What can hang from each mark
Q_571: Q_617 Q_619
Q_460: Q_617
Q_619: Q_205 Q_571 Q_795
Q_411: Q_795
Q_853: Q_205 Q_795
Q_205: Q_286 Q_411 Q_617 Q_619 Q_676 Q_709 Q_853 Q_921
Q_617: Q_205 Q_460 Q_795
Q_709: Q_205 Q_795
Q_795: Q_617 Q_709 Q_853 Q_921
Q_921: Q_205 Q_795
Q_676: Q_205

Known rows, with every way that one mark hangs from another
Q_411{Q_795{Q_853{Q_205}}}: [-15  -6  14   8 -14  13  -3   5  -1 -24  67 -11   9  -6   8  13  -2   3
   9   8   0   7  -8   3   4  -1  -8  17  -6   1 -19   3  14  15  15   2]
Q_205{Q_709 Q_921{Q_795}}: [ 18   9   5  28   6  15  -2  -1   0  -1 -16 -14  -2  10 -11  -8 -17   6
  -3  15  14 -15   7   4   3  48  -3  -6  -5  10 -10   5 -18  17  -3   1]
Q_676{Q_205{Q_411 Q_921}}: [  4  -3   1  13  24  -4   8  -1   2  21   1   9   0   8  -6   5 -16   1
   2   6  18  -2  16 -15  -2   7  -4  -3   2   5  -9   0 -16   4  14  10]
Q_617{Q_205{Q_286 Q_411} Q_460 Q_795{Q_709 Q_853}}: [-15   2  -7   6  -2   6  -4 -13  15  -7 -22  24  -2  -1 -16   8   7  13
  22   4   9  -1 -37  -8 -11 -15  15  20  25  -3   0 -11  -7   1  -1  -6]
Q_571{Q_617 Q_619}: [  9  -9  22  -6   1  15  -1   9   9   0 -12  -6 -11 -15  22   3 -24   7
  22 -11   9   3  -7  -9   0 -19 -17  -2 -10   7  23   7   6   7 -14   8]
Q_619{Q_571{Q_617} Q_795{Q_709 Q_853 Q_921{Q_205}}}: [  1  14   0  15 -32 -17   0  -3 -12 -13  11 -11  -1 -26  -3  -7  34  -1
 -37 -21   3  16   7  19   1 -33  12  17   3  -5 -23  -3  16  25 -21  -6]
Q_676{Q_205{Q_709 Q_921}}: [  7   3   5  18  18  -3   6   1   4  12   8   4   4  13 -15   0 -13   3
 -13  12  22   0  22  -4  -1  26   1  -3   6   2  -4   1 -16   6  13   3]
Q_617{Q_460 Q_795{Q_709{Q_205{Q_286 Q_619 Q_676}} Q_921}}: [  7   2  -6  -2   1   3  -1 -23  -3   5 -27  17   3   4 -18   5  -2  11
   9  11 -11  -5  -6   3   2   8   7  -7  22  -4  -3  -8  -1   5  -3  -3]
Q_460{Q_617{Q_205{Q_411 Q_853}}}: [  3  -3   4   3   6   5  -2  12   2   2  52   9   5  -8   9   0  -6   8
  25 -27   8   6  16  -6  14  -1  -1  10  -8  -2  -2   3   0 -17   7   2]
Q_411{Q_795{Q_617{Q_205{Q_286 Q_676}} Q_709 Q_853 Q_921}}: [  3  -5  -2  -7 -27 -17  -8   1   2 -22  13  -4   2   3   0   6  15  -6
 -35  17 -10  11 -24   3  -6 -20   7   4  -1  -6  -9 -10   9   0  -1 -22]
Q_617{Q_795{Q_853{Q_205{Q_286}} Q_921}}: [-15  -1   1  16 -25  16   0 -14  -1 -13  22  -5  -9  -6 -14   7  -6   2
  -7   3 -10   0 -23  -9   3 -15   6  18  -3  -4 -16  -8  14  18   0  -6]
Q_795{Q_617{Q_205{Q_676 Q_709 Q_853}}}: [  1   2   4  -7   5  -1   3  11   7  -4  19   1   1  12   1 -11   4  -6
  -6  -4  -4   3   7  -7   2  -5   3  -3  -3  -3  10   1   1 -15  -9  -6]
Q_205{Q_411 Q_617{Q_460} Q_676 Q_709{Q_795{Q_853 Q_921}}}: [ -6  15 -10   1  17 -15  -6  -9  18  23 -85   3 -13  14   8  -5  16  -4
  -5   4   5  -8 -15   2  -4  22   9 -24   8  -4  29  -1 -16 -31 -19  -1]
Q_205{Q_286 Q_411 Q_709{Q_795{Q_617 Q_921}} Q_853}: [ -1  -3 -22  -9  11 -14  -2  -3   8  11 -79   3 -16  10  17 -15   7 -15
  -5   3  -3  -6 -22  -6 -15  20  12 -12  -9   5   5   2 -25 -22  -9  -6]
Q_205{Q_286 Q_676 Q_709}: [-28   0   1  -4  18  -4   4   1 -13   6 -30  -8   1  19   0  -9 -19  -5
   6  -1   2 -11  -2  14  -3  43  -3  -9  15  -2  23   2  -5 -11  -2 -15]
Q_709{Q_795{Q_617 Q_853{Q_205{Q_619}} Q_921}}: [ 11 -13  -6   4 -20   8  -6  -6  10 -13 -11  -9 -19  -2   6   6  19  -9
 -43  31  -3  15  -5  -8  14 -24   4   2 -22  -3  -2  -2   9  -3 -16   1]
Q_411{Q_795{Q_617{Q_205{Q_286} Q_460} Q_709 Q_853 Q_921}}: [  7  -8   0  -3 -32 -16 -12  -4  12 -22  15   4  -4  -1  -1  16  23   3
 -25  19   0  14 -29  -1  -7 -19  10  14   1  -4 -13  -8   4   5   3 -16]
Q_795{Q_617 Q_709{Q_205{Q_411 Q_619 Q_676}} Q_853 Q_921}: [ 32 -17 -16 -15 -19 -24   4 -11   1  20 -35  -4 -16   2  23 -16  33  -6
 -65  24 -20   5  10 -10  -6 -39  20  -7 -18  -8   8 -17   7 -10 -24  -9]
Q_921{Q_205{Q_411 Q_676 Q_853} Q_795{Q_617{Q_460} Q_709}}: [ 18   2 -25 -24   8  -4  -1  -7   5  -3 -41  -6  -3   2 -18  -6  30 -15
  16  16 -10 -12   4  15  -1   4  10 -18  -1   4  -9   1  -2   0 -15  13]
Q_676{Q_205{Q_286 Q_619{Q_795{Q_709}}}}: [-13  -6  -9  -6  18  -9   8   2 -23   2  -5  11   5   5  -6   0  -6 -11
 -16  -2   7   5  20  -1   1   5  -7   2  23  -2   2   2  -9  -6  20   2]
Q_571{Q_617{Q_460 Q_795} Q_619}: [  2   1  22  -3   1  24  -2  -4  23 -12 -27   8 -11 -18   8  14 -23  16
  46  -9  10  -1 -20 -10  -1 -16 -12  -3   5   7  19   6   5  13 -17  11]
Q_676{Q_205{Q_411 Q_619 Q_709 Q_853}}: [  4  -1 -10 -11  39  -6  12   6   4  27 -14  19   5  11   8 -16 -17  -6
   7  -8   1  -3  26 -15  -6   7   4  -7  -3   2  -1   3 -24 -22  21  12]
Q_571{Q_617 Q_619{Q_205{Q_676 Q_853} Q_795}}: [ -8  14   6  -9  -4  15   7  11  -4 -24 -15 -12   5 -11  29 -12 -16  -3
  13 -34  -5  -1   1   1  -7 -31 -14 -14  10   1  21  10  16   4 -22   6]
Q_571{Q_617}: [  7  -5  26   3   6   8  -1   5  -3   4  17  -5  -8 -11   7  10 -12   1
  26 -15  10   6  -2  -4   7  -6 -11   4  -7   6   1   7   2   7  -4   5]
Q_411{Q_795{Q_921{Q_205}}}: [  2   0  14   8 -10   0  -5   3  -4  -8  57  -8  12  -7 -15  11 -12   2
   8   9  -3   6  -1   6  10  18 -11   6  -7   4 -31   3  13  26  17   2]
Q_853{Q_205{Q_617 Q_676} Q_795{Q_709 Q_921}}: [ -7  11 -14  29  -8  11   1 -15 -18  -7   3  -3   9  10 -29  -2  -8  -2
  -9 -17 -18 -10  10  14   3 -20   2 -16  10  -6   1  -5   7   2  -2   4]
Q_676{Q_205{Q_286 Q_617 Q_853{Q_795{Q_709}}}}: [-10   4 -15 -15  22  -8   2   2 -19   3  -5  13  10   4 -13   0   9 -20
  13 -27  -3  -2  15  -2 -16 -11  -1  -5  20   1  -2   1 -15 -17  20   7]
Q_795{Q_617 Q_709 Q_853 Q_921{Q_205{Q_286 Q_619}}}: [ 20 -18 -19 -21 -34 -21   1  -8   1   6 -25  -4 -15  -5   0  -5  32  -8
 -57  27 -16   8  -3  -2  -8 -32  20  11 -21  -7  -2 -13   9   4 -10 -13]
Q_921{Q_205{Q_286 Q_411{Q_795{Q_709 Q_853}} Q_617{Q_460}}}: [-22   2  -8 -25  10 -11   0   0   2   8 -17   5   8  -8  -6  12  24  -1
  40   0   0  -8 -20  19 -21   9   3   1   8   4   5   2  -1   1  13   7]
Q_460{Q_617{Q_205{Q_411 Q_619 Q_676 Q_709}}}: [ -6   3   3   1  22   5   4  11   4   6  12   9   6   4   8  -8 -22  12
  16 -16   6  -1  24   9  15  16   0  -9  -3  -5  22   3  -2 -27   3  -4]
Q_411{Q_795{Q_617{Q_205{Q_286 Q_676}} Q_921}}: [-11   0   9  -6  -8  -6  -5   5   1 -22  25  -3   4   6  -5  13  -8  -6
  -3   4  -8   7 -18   4   1  -2  -8  -5  -2   0  -7   0  10   2   5 -14]
Q_411{Q_795{Q_709 Q_921{Q_205{Q_619}}}}: [ 18  -2   2   7  -9  -5  -4   1  -8  -1  35   1  19  -4 -14   7 -12   4
  -4  17 -10   4  -1  10   7  14  -5   2  -6   1 -29  -1   5  18  21  -1]
Q_676{Q_205{Q_411}}: [ -4  -9   4  12  24  -8   5   2  -4  21  19   6  -5   4  -6   8 -10  -6
   5   3  19   7  16 -15   7   1  -6   6   4   2  -8   1  -7  -2  15  12]
Q_795{Q_617{Q_460} Q_709{Q_205{Q_411 Q_619}} Q_853}: [ 25 -22  -7 -18 -10 -13   2  -9   9  15 -25   7 -15  -4  29  -3  45   5
 -26  29   0   7  11  -9  -8 -28  18   8  -7  -2  10  -8   0  -8 -15   5]
Q_460{Q_617}: [  5 -11  15  14  -5   4  -5   8  -9   0  59  -6  -4 -10  10  13  -7   8
  13  -9  14   8  25   0  25  20 -10  15  -7  -1  -2   6   9  -3   7   0]
Q_460{Q_617{Q_795{Q_921{Q_205{Q_411 Q_709}}}}}: [  4   5   3  24  -5   4   0  -3   6   1  28   0  -4 -13 -12   6  -9  12
  14  -6   6  -1  10   6  18  23   6   4  -8   0 -11   0   8   9   1  -2]

Rows
[  0 -11  12  -7 -21   0  -5   1  21 -12  30   2 -17  -3   7  10  29   4
 -15  12  12  17  -3 -18   3 -31   7  25  -3  -5   6  -2  11  -1 -12  -2]
Q_795{Q_617{Q_205 Q_460} Q_853}
[  3   6   6 -19   9   0  -5   4  -1  18  20  12   5   0  10   5  11  -2
  40 -29  -6  -4   1 -16  -3   2  -8   6   4   1   2   8 -11 -21  13  13]
Q_205{Q_617{Q_460} Q_853}
[ -2  10   7  20   8   7   2   6  18  -2   9   6  12   8  -1  -9 -16  15
   4   4  12  -6 -11  -3 -12  13   4   1  -2   4  -5  -2 -14   7   7  -4]
Q_617{Q_205{Q_411{Q_795{Q_853}} Q_709 Q_921}}
[-17  -5  -9  -2  -1  16  -2  -5  -9 -16 -15 -23 -14   2  -4   0   5 -13
   5   7  -1  -7  -9   9   3  -1  -2   2  -4   2  -1   0   6   4  -9   4]
Q_921{Q_795{Q_853{Q_205{Q_286 Q_411 Q_676}}}}
[ -7   4 -10  -5  17  -3  13   0 -14  14 -12   2  14   1  -6 -17  -9  -2
   2   0 -11 -11  24  10   7  13  -4 -12  10   0   3   2   5   5   2   9]
Q_921{Q_205{Q_411 Q_619{Q_795{Q_709}} Q_676}}
[ 11  -9  -1  -1 -15 -13   1 -12  17  14  -4   0 -21  -3 -11  12  17   4
  -6  15   3   5   0  -8   4  -8   9   5 -15   1  -7  -2   7  13  -9   8]
Q_795{Q_617{Q_460} Q_921{Q_205{Q_411}}}
[ 18 -10   5  16 -19   2 -14  -5   1  -3   0 -11 -14  -5   0   3  11  -7
 -39  23   7  16  -6 -14  20   2  -3  13 -10  -2 -15  -2   5   7 -12  -2]
Q_709{Q_795{Q_853 Q_921}}
[  7   4  11  21   0  10  -2  10   7  -5  42   3   7  -1  -4   0 -11  19
   6 -10  20   2  20   7  14  23   1   5  -5  -2   6   3  -3  -4   4  -7]
Q_460{Q_617{Q_205{Q_709 Q_921}}}
[ -3   4   0   1  -1  -6  -7  -8  17  -2   1  14   7  10  -8   5  -2  12
   7   2   5   4 -18  -1   0  -8   6   1  15  -6  -1  -8  -2  -5   1  -5]
Q_617{Q_205{Q_411{Q_795{Q_709 Q_853 Q_921}} Q_676} Q_460}
[-31  10 -15 -22  27  -7   4   3   2  13 -66  -6   2   5  -8 -10  19 -15
  17   4   0 -13 -10  26 -14  28   6 -22   6   1  30   2  -2 -15 -10   1]
Q_921{Q_205{Q_286 Q_411 Q_617 Q_676 Q_709{Q_795{Q_853}}}}
[  7  -6  16  10 -17  -8  -6   4   0 -13  44  -9  -3  -2   4  18  -7  -2
  -8  13  -4   9  -9  -7   8   5 -11   5 -12   4 -24   3   8  13   9  -5]
Q_411{Q_795{Q_617 Q_921}}
[-13   5   3 -31   9  16   6  12   0 -15 -41  -7   4  -6  29  -3 -24  -4
  38 -27  -8  -3 -14   5 -18 -31 -11 -16  -1   1  32   8  11  -8 -17   2]
Q_571{Q_617 Q_619{Q_205{Q_286 Q_676 Q_853}}}
[  1  11   4  11  25  -7   6   6   2  20   0   7   7  12 -14   2  -2  -2
  -2  -2  18  -5  16  -2  -8  20   0 -12   6   2   9   3 -20  -9  15   6]
Q_676{Q_205{Q_617 Q_709 Q_921}}
[-18   2  -9 -18   1  -9   3   7 -27   7 -29   4   3  -3  19  -8  11 -10
 -13 -20 -13  -8  -3  -1 -13  -4  -8   2  16  -2  21   3  -8 -20  11  -5]
Q_205{Q_286 Q_617 Q_619{Q_795{Q_709 Q_853}}}
[ 25  -5   2  13 -12  -4  -4  -3  13   0   4  15  -2   8 -10  11  14  13
 -11  21  14   5  -4  -8   0 -10   8   8   5  -1   2  -4  -9   0  -5  -4]
Q_795{Q_617{Q_205{Q_921} Q_460} Q_709}
[ -7  19  -4  -7  22   8   0   8  -8   0 -13 -21   7   3 -35  -7  12 -15
  21   3  -2 -15  12  32   6  38  -4 -22   3   4  10   7   4   4  -8  11]
Q_921{Q_205{Q_617 Q_676 Q_709} Q_795}
[ -7  -4  -2 -33  29  10  12  -4 -17  11 -29   3  15  11  11 -14 -11   1
  12   2 -15 -15  24  13 -11  18  -8 -26   5   2  21   1  -2  -5  -1   1]
Q_709{Q_205{Q_286 Q_619 Q_676 Q_921}}
[ 13 -11   6   2 -16   7  -8   4  -2 -18  12 -26 -25  -7   3   5  21 -15
 -20  21   5   6   1  -8  13  -6  -5  14 -14   5 -11   2   9  11 -15   2]
Q_921{Q_795{Q_617 Q_853}}
[ 14   5 -12  17   0   2   0 -15  -7  11 -20  12   2  -3 -24  -4  -6   6
   0  -7  -9  -8  20   1   0  -6   4  -5   6   2 -14  -3  -4  14   4  12]
Q_853{Q_795{Q_709 Q_921{Q_205{Q_411 Q_617{Q_460} Q_619}}}}
[-27   3 -22  -1  14  10  17 -11 -14   1 -51   7  11  17   7 -12 -24   5
   4  -6 -14 -24  -2  13 -13   5  -1 -24  12   0  17   0 -12  -8   6  -1]
Q_853{Q_205{Q_286 Q_411 Q_619{Q_795{Q_709}} Q_676 Q_921}}
[ -8  10   1 -11  -1  -7  -4   5  -3  -4  24  -3  17  -2 -10   2  -1  -5
  19  -8 -13  -3 -12  13 -10  23  -3  -4  -5   4 -17   4   0   7  20  -1]
Q_411{Q_795{Q_921{Q_205{Q_286 Q_617 Q_709 Q_853}}}}
[ -1  20  12  35   9  25   3   1  12  -9  21  13  15   7 -30  -5 -27  17
  14   1   9  -9 -10  -5   0  20   2   2  11   3  -8  -2  -9  17   2  -5]
Q_617{Q_205{Q_709 Q_921} Q_795}
[-18  -2 -11   5 -17  -6   2  -9   4  14 -19 -10 -16   4   5  -4  12  -1
 -21  -6  -5  -4 -23  -2 -15 -17  16   7 -16  -5  12  -8  -1  -8  -2  -5]
Q_795{Q_853{Q_205{Q_286 Q_411 Q_617 Q_709}} Q_921}
[ 10  -8  12  12 -17  -4  -9   6  -7 -12  49  -7  10  -6  10   9   3   2
 -10  18   3   9  -8  -2   5   6  -5  20   1   0 -25  -2   5  13  14  -7]
Q_411{Q_795{Q_709 Q_853}}
[ -1   3   2 -22  20   8   6  14 -14  11  22  14  17  -4  24 -10 -18  -1
  25 -26 -18   2  26  -9   3  -7 -10   9 -13   0 -17   8  -5 -15  14   7]
Q_205{Q_619{Q_571} Q_853}
[  5  -6  15   9 -25  -4  -9   1  -1 -12  52 -12   0  -6   8   9  -5   1
 -17   8  -4  10 -10 -10   7   1  -7  18 -10   0 -29  -2  11  17  11  -7]
Q_411{Q_795{Q_853 Q_921}}
[ -8  -5  -6 -21  16   7   2  12  -2   2  16  16   6  -5  16  -4 -14   5
  34 -30  -3   0  13  -1   4  -2  -2   3  -8  -1  10   4  -6 -28  14  -1]
Q_460{Q_617{Q_205{Q_286 Q_411 Q_619 Q_853}}}
[ 11   1  -3  15 -24  -6  -1   2  -8   4   0  -8   1 -10  -1 -11  -2   4
 -31  -4   0  -1   3  -5   4  -7 -10   3   7  -1  10   0   9  15  -8   5]
Q_571{Q_619{Q_795{Q_709 Q_921{Q_205{Q_617}}}}}
[  0  15   2  -5 -14   9   5   5  -2 -20 -20 -12   1 -11  25 -13 -17  -2
  -2 -35 -10   1  -3  -2  -6 -37 -10 -15   5  -1  17   6  16   7 -24   3]
Q_571{Q_617 Q_619{Q_205{Q_676 Q_853} Q_795{Q_921}}}
